Every row comes from one small tree of marks. The marks that hang from a mark follow it in brackets, in the order of their numbers. Every link used is in the known rows. Which tree was each row made from?
Known rows
Q_916[Q_215[Q_131[Q_497[Q_397]] Q_771]]: [18.8, -28.8, 25.5, 18.4, 31.8, -10.5, -7.2, 18.9, -49.6, 4.0, 0.7, 17.4, 28.1, -27.6, 18.1, 1.3]
Q_215[Q_131[Q_497 Q_771] Q_916]: [0.8, -34.6, 27.3, 29.5, 47.3, -1.4, -22.5, -17.2, 25.4, 12.8, 13.7, -8.1, 17.8, -17.2, 1.1, 7.4]
Q_131[Q_771]: [-6.4, 9.4, -1.6, -5.8, 33.7, 16.3, -5.9, -6.2, 22.5, 9.5, -2.7, 13.0, -18.8, -2.0, -0.4, 8.9]
Q_771[Q_215[Q_131[Q_497] Q_916]]: [-16.0, -43.6, 23.3, 12.3, 19.9, -35.5, 1.5, -11.3, -9.3, 0.9, 10.0, -9.0, 32.2, 3.2, -4.3, 10.7]
Q_131[Q_497]: [22.2, 0.6, 12.5, -0.3, 4.8, -11.4, -26.1, 20.0, 0.5, -8.7, 5.6, -7.0, 0.8, -21.0, 5.7, 0.8]
Q_215[Q_131 Q_916[Q_299]]: [-8.4, -35.9, 4.1, 37.2, 0.4, 15.4, 8.8, -47.0, -8.3, 8.8, 11.1, -14.0, 25.1, 9.6, 2.4, 23.9]
Q_497[Q_397[Q_299]]: [26.4, 2.0, 11.3, -9.5, -3.1, -2.6, -27.0, 0.9, -29.0, -10.5, 27.7, -21.0, 23.4, -9.4, 11.4, 27.5]
Q_215[Q_131]: [-2.6, -26.2, 16.7, 12.7, 6.3, -9.1, 16.1, -6.5, -3.7, 6.1, 9.0, 12.9, 21.4, 4.3, -6.0, 7.8]
Q_771[Q_131[Q_497] Q_215]: [7.4, -19.5, 7.9, -33.5, 15.8, -18.6, 16.6, 18.0, -27.5, -23.2, 7.1, 16.4, 4.4, 20.6, -16.4, 24.6]
Q_771[Q_131]: [9.1, -20.2, -0.1, -10.0, 3.6, 10.4, 24.4, -0.8, -14.1, -11.0, 7.9, 10.4, 7.9, 21.4, -15.4, 11.8]
Q_916[Q_215[Q_131[Q_497[Q_397]] Q_771] Q_299]: [25.7, -21.3, 14.7, 19.6, 22.6, 11.4, -7.7, 2.6, -62.6, -0.2, 1.4, 18.4, 17.5, -21.7, 24.4, 27.1]
Q_215[Q_131[Q_497[Q_397] Q_771] Q_916[Q_299]]: [17.9, -26.9, 9.7, 30.6, 45.6, 13.4, -40.8, -18.1, 2.5, -7.1, 29.0, -12.7, 25.0, -27.8, 8.2, 50.7]
Q_916[Q_215[Q_131[Q_497] Q_771] Q_299]: [14.9, -20.4, 19.2, 20.3, 15.3, 18.9, 9.9, -12.7, -51.8, 15.8, -13.6, 24.1, -1.2, -6.5, 24.1, 9.6]
Q_215[Q_131[Q_497[Q_397]] Q_771 Q_916[Q_299]]: [11.1, -49.9, 17.8, 40.3, 22.7, 1.0, -21.0, -31.7, -31.5, 4.4, 24.7, -29.0, 43.9, -43.1, 21.2, 34.0]
Q_131[Q_497 Q_771[Q_215[Q_916]]]: [-19.7, -7.1, 5.5, -4.9, 47.1, -11.0, -20.1, -12.6, 16.1, 4.7, -0.2, -7.2, -8.5, -2.1, 2.5, 11.8]
Q_131[Q_497[Q_397[Q_299]] Q_771[Q_215[Q_916]]]: [6.0, -6.0, 17.7, -14.4, 44.5, -13.3, -47.2, -11.2, -12.5, -6.4, 27.1, -28.8, 15.2, -11.9, 12.4, 39.5]
Q_397[Q_299 Q_497]: [40.9, 3.1, 34.5, -21.3, -2.2, 2.7, -32.8, -22.5, -23.6, 7.5, 27.8, -38.7, 14.7, -8.4, 21.3, 14.6]
Q_215[Q_131 Q_771 Q_916[Q_299]]: [-22.2, -49.5, 9.7, 40.8, 10.4, 19.2, 23.2, -67.6, -19.6, 29.0, 5.2, -16.4, 25.5, -6.9, 15.6, 16.0]

Write each row's tree
[1.0, -29.5, -4.6, -8.9, 9.2, 5.3, 9.5, -22.7, -31.8, -20.4, 10.8, -9.3, 7.8, 26.6, -7.8, 40.8]
Q_771[Q_131[Q_497] Q_215[Q_916[Q_299]]]
[7.3, -25.2, 15.5, 30.7, 38.6, 20.7, -23.6, -33.2, 13.7, 9.4, 14.1, -7.6, 6.1, -12.7, 7.9, 34.0]
Q_215[Q_131[Q_497 Q_771] Q_916[Q_299]]
[42.0, -3.8, 35.1, -0.1, 44.2, 6.9, -35.9, 17.6, -35.1, -1.8, 17.3, 18.1, 14.2, -7.1, 16.0, 28.0]
Q_916[Q_215[Q_131[Q_497[Q_397[Q_299]] Q_771]]]
[19.6, -21.4, 13.4, -4.5, 21.7, 14.9, 20.0, 9.2, -49.4, 2.6, -15.4, 21.0, -3.5, 5.8, 7.9, -12.2]
Q_916[Q_215[Q_771[Q_131[Q_497]]]]
[6.5, -26.7, 19.3, -11.2, 24.1, -44.8, -8.2, 28.2, -27.8, -22.9, 22.6, 13.6, 36.4, -13.6, -6.9, 37.1]
Q_771[Q_215[Q_131[Q_497[Q_397]]]]
[27.7, -33.0, 13.4, -8.0, 26.8, -4.8, -4.3, 14.0, -36.9, -16.0, 20.2, -5.5, 27.1, -31.0, 3.3, 21.1]
Q_215[Q_771[Q_131[Q_497[Q_397]]]]
[6.2, -39.4, 36.1, 15.5, 21.6, -16.2, 5.6, -6.3, -15.7, 16.2, 6.9, 2.7, 22.7, -33.0, 12.4, 0.4]
Q_215[Q_131[Q_497] Q_771]
[-36.0, -0.1, -19.2, -4.0, 32.9, 22.5, 5.8, -49.5, 4.2, 9.5, -4.7, 0.1, -19.5, 23.0, 3.2, 37.0]
Q_131[Q_771[Q_215[Q_916[Q_299]]]]
[-9.6, -8.8, -0.2, -5.3, 54.4, -18.0, -37.0, 2.7, 5.9, -11.9, 13.9, -13.1, 9.5, -18.9, 2.0, 28.6]
Q_131[Q_497[Q_397] Q_771[Q_215[Q_916]]]
[2.4, 8.9, 2.0, -28.3, 52.0, -20.6, -30.2, 27.5, -1.9, -18.5, 11.5, 13.8, -4.5, -19.2, 0.2, 38.3]
Q_131[Q_497[Q_397] Q_771[Q_215]]
[-29.5, -10.0, -17.3, 3.2, -0.9, 5.2, 11.4, -42.2, -17.2, 0.2, -1.8, -13.3, -0.8, 24.7, 2.8, 27.9]
Q_771[Q_215[Q_916[Q_299]]]
[13.0, -16.3, 28.6, 6.3, 45.6, -3.4, -15.3, 7.4, 18.2, 6.5, 11.4, 18.7, 3.4, -18.7, -0.9, 17.3]
Q_215[Q_131[Q_497 Q_771]]
[22.5, 2.6, 11.1, 10.5, 38.5, 32.0, -10.4, 1.7, -17.5, 5.4, -8.6, 40.4, -20.3, 7.6, 11.0, 27.0]
Q_916[Q_215[Q_131[Q_497 Q_771]] Q_299]
[-13.8, -28.8, 17.6, 19.1, 19.2, 7.7, 37.4, -15.8, -38.6, 28.6, -19.7, 30.0, 10.0, 9.2, 13.0, -16.9]
Q_916[Q_215[Q_131 Q_771]]
[27.3, -32.1, 38.6, 20.4, 44.0, -3.2, -49.6, -16.3, -3.0, 2.3, 41.2, -29.3, 40.7, -26.7, 12.5, 34.9]
Q_215[Q_131[Q_497[Q_397[Q_299]] Q_771] Q_916]
[19.6, -55.3, 46.0, 29.6, 21.2, -16.6, -28.9, -30.3, -36.8, 13.2, 36.9, -45.2, 60.2, -40.8, 25.4, 17.5]
Q_215[Q_131[Q_497[Q_397[Q_299]]] Q_771 Q_916]
